Each row was made from one walk, in order. Every step used is in the known rows, and no mark comes twice. Write each row's walk.
(in the rows, 128 means zero)
Known rows:
fevu > repod > mesu: [ 87  87 118 134 196 153 125 157 188 144 141 167 158 122 170 183  89 113
 114  83 143 112 114 124]
mesu > musan: [136 116 154 138 129 121 128 109 158 161 156  99 130 132 128 148 145 137
 141 125 106 135 148 112]
sudel > vusavu > novup: [156 124 125 127  98 134 183 166 113 116 144 105 160 148 137  97 157 111
 165 133 113 143 125 112]
rekog > mesu: [144 122 132 122 144 125 124 123 134 118 126  80 108 129 152 122 109 130
 126 159 138 161 163 130]
sudel > vusavu > novup > fevu: [130 120 114 137 122 109 166 157  78 135 165  98 149 151 115 106 161 111
 176 170 111 153 107  66]
repod > mesu > novup: [105  88 125 119 159 142 105 171 140 103  59 146 163 137 137 171  62 123
 102 108 148 134 118 109]
rekog > mesu > novup: [141 111 127 115 150 125 114 143 117  88  74  87 132 140 137 131  78 137
 123 158 135 174 152 119]
mesu > musan > fevu: [154 114 130 142 117 107 102  81 152 135 159 107 107 126 140 111 190 161
 122 147  84 133 158  88]
repod > fevu > musan: [213 162 137 137 123  82 115 111 133  92 101 138  84 123  96 103 173 158
 134 151  61 134 149 144]
fevu > musan: [174 140 134 139 136 112 119 125 128 120 107 113  99 135 104 110 137 143
 152 155 106 123 126 140]
repod > mesu > novup > vusavu > sudel: [184  82 139  99 157 173 127 190 152  88  89 128 133 140 154 152  62 128
 144  99 150 127 112 125]
mesu > rekog: [ 81 161 120 115 123 147 136 120 112 125  99 124 128 140 158 117 123 136
 130 137 162 132 126 128]
vusavu > novup > fevu > repod > mesu: [ 34  85 103 165 209 113 131 189 149 144 166 156 178 127 147 171 120 104
 128 104 117 154  72 102]
repod > fevu: [166 146 131 127 116  96 129 112 135 102 120 150 110 116 124 123 161 142
 113 123  85 139 149 139]
musan > fevu > novup: [135 129  94 126 115 100 126 118 129  99 121 149 114 118 105  84 203 149
 107 139  63 157 120 146]
vusavu > sudel: [159  97 114 109 111 140 156 135 124 131 149 111 131 136 140 110 109  85
 155 135 147 128 128 130]
repod > mesu > musan > fevu: [139  88 139 134 142 117  85 102 181 142 142 117 119 119 167 144 159 150
 101 124 106 123 156  82]
repod > mesu > musan > fevu > novup > vusavu: [168 110 147 134 157 127 107 137 205 118 139 130  92 116 136 139 202 201
 114  95  42 144 129 143]
fevu > repod: [104 119 109 144 172 138 141 138 161 141 160 159 149 129 143 150 120 121
 135  99 125 119 119 127]
fevu > novup > vusavu: [160 147 139 127 143 139 151 161 152 104 126 146 105 127  96 118 173 178
 135 100  68 151 104 187]
rekog > mesu > musan: [150 110 157 133 144 118 119 103 166 151 153  53 111 132 155 139 125 138
 141 153 115 168 177 113]
musan > fevu > repod > mesu: [101  89  99 132 185 137  96 131 183 127 146 175 133 116 186 148 136 137
  96 106 123 107 125  99]
repod > mesu > musan: [120  87 161 136 153 135 109 131 188 161 134 106 141 126 152 180 114 129
 122 106 126 127 148 108]
musan > fevu: [146 128 105 128 115 109 101  99 121 104 133 135 105 119 142  97 177 152
 110 148 108 127 139 103]
novup > fevu > musan: [149 133 125 150 160  84  99 116  93 139 133 106  89 141  84 118 140 144
 162 191 103 134 110  86]
vusavu > novup > mesu > musan: [114 122 156 185 146  89 136 129 131 132 171 113 155 143 104 142 181  87
 140 108 101 136 104  96]
fevu > novup: [117 130 113 125 129 120 152 147 133 121 118 144 136 126  90 116 155 129
 122 116  82 159 110 174]

Write each row's walk:
[ 92  75 143 147 200 146 124 141 221 178 168 140 160 128 169 201 107 126
 126  76 123 118 134 109]
fevu > repod > mesu > musan
[143  93 120 148 173 110 110  86 194 140 186  93 106 127 182 126 168 159
 126 152  91 153 178  92]
rekog > mesu > musan > fevu > repod
[ 88  76 106 145 190 134 165 187 140 154 175 135 177 144 158 160 121  97
 159 124 129 136  94  61]
sudel > vusavu > novup > fevu > repod > mesu
[ 57 119  88 120 177 156 104 121 167 120 115 171 134 128 217 139 132 145
 100 112 159 115 122  96]
musan > fevu > repod > mesu > rekog
[201 107 132 108 130 158 147 173 125  81 107 118 126 149 129 123  92 138
 162 119 130 130 112 133]
mesu > novup > vusavu > sudel
[118 114  89 144 158 120 115 107 153 119 163 167 123 125 159 115 167 144
 114 124 106 114 126 105]
musan > fevu > repod
[ 83  78 110 132 203 150 117 180 174 118  88 175 183 135 155 191  57 117
 107  84 142 125 103 114]
fevu > repod > mesu > novup
[125 116 142 164 155  95 136 103 143 145 152 127 132 145  75 151 183 100
 128 105  84 136 108 113]
fevu > novup > mesu > musan
[ 87 160 121 136 147 129 115  95  88 119 105 136 121 150 144 135 132  99
 122 132 185 103 106  88]
novup > mesu > rekog
[ 70  66 133 161 223 121 108 133 190 199 192 131 147 131 150 208 109 122
 132 113 119 126 117  59]
novup > fevu > repod > mesu > musan
[230 138 126 106 115 118 178 151 155  80 141 152  92 121 103  95 188 150
 150 100  45 161 120 201]
repod > fevu > novup > vusavu > sudel
[208 117 139 109 124 159 156 146 139 111 155 116 103 134 146 115 125 135
 168 118 132 119 119 148]
novup > vusavu > sudel
[127 103 115 156 160 112 115  90 186 151 191 138 127 130 158 135 185 153
 127 118  80 121 146  94]
mesu > musan > fevu > repod
[178 147 119 128 127 118 123 133 144  78 131 151  80 120 110  83 217 200
 118 123  46 146 114 164]
musan > fevu > novup > vusavu
[155 116 134 165 141  86  84  57 130 133 167 120  98 136 124 131 201 120
 113 145 108 102 139  45]
novup > mesu > musan > fevu
[131 103 120 180 184  95  96  66 160 147 198 157 119 139 144 155 195 115
 123 118 104  89 128  50]
novup > mesu > musan > fevu > repod
[191 117 125 108 126 152 180 168 146 107 149 128 109 134 106 100 153 136
 168 104  89 151 104 189]
fevu > novup > vusavu > sudel
[218 105 127 123 116 127 148 119 169 114 179 109  86 130 122  85 219 168
 157 123  46 153 130 150]
mesu > musan > fevu > novup > vusavu > sudel
[156 115 126 132 131  91 117  96 167 119 145  77  95 123 128  90 202 164
 116 165  47 196 171 136]
rekog > mesu > musan > fevu > novup
[163 111 154 168 125 110 167 126 118 140 178  90 154 167 116 134 183  82
 171 124 113 122 125  55]
sudel > vusavu > novup > mesu > musan
[153 151 117 124 117  89 151 129 142  95 107 165 118 112  86 112 189 144
 104 109  39 172 130 182]
repod > fevu > novup
[145 119 118 142 166  87  92 138  80 110  80 113 114 153  66 128 108 147
 153 194 104 145 100  75]
mesu > novup > fevu > musan
[ 58 115 103 172 185 102 149 166 124 142 187 149 166 132 120 139 151 113
 145 122  94 162  73 105]
vusavu > novup > fevu > repod
[157 123 129 151 122 117 164 144  88 112 151 118 154 158 117 114 170  74
 157 127 141 115 105  68]
sudel > vusavu > novup > mesu
[ 91 160  87 132 134 106 113  85  90  92 101 160 105 146 119  89 207 121
 100 144 121 132 100 106]
musan > fevu > novup > mesu > rekog
[171 110 139 134 131 102  94  75 158 126 156  61  89 124 167 104 174 163
 124 176  91 166 191  92]
rekog > mesu > musan > fevu
[110 133 129 172 140  98 135 148  99 101 142 139 154 138 105 125 168  79
 128 111 124 128  83 111]
vusavu > novup > mesu
[ 18 113  97 130 213 147 114 138 141 164 131 152 148 137 183 180  87 123
 122 125 176 126  95  77]
novup > fevu > repod > mesu > rekog
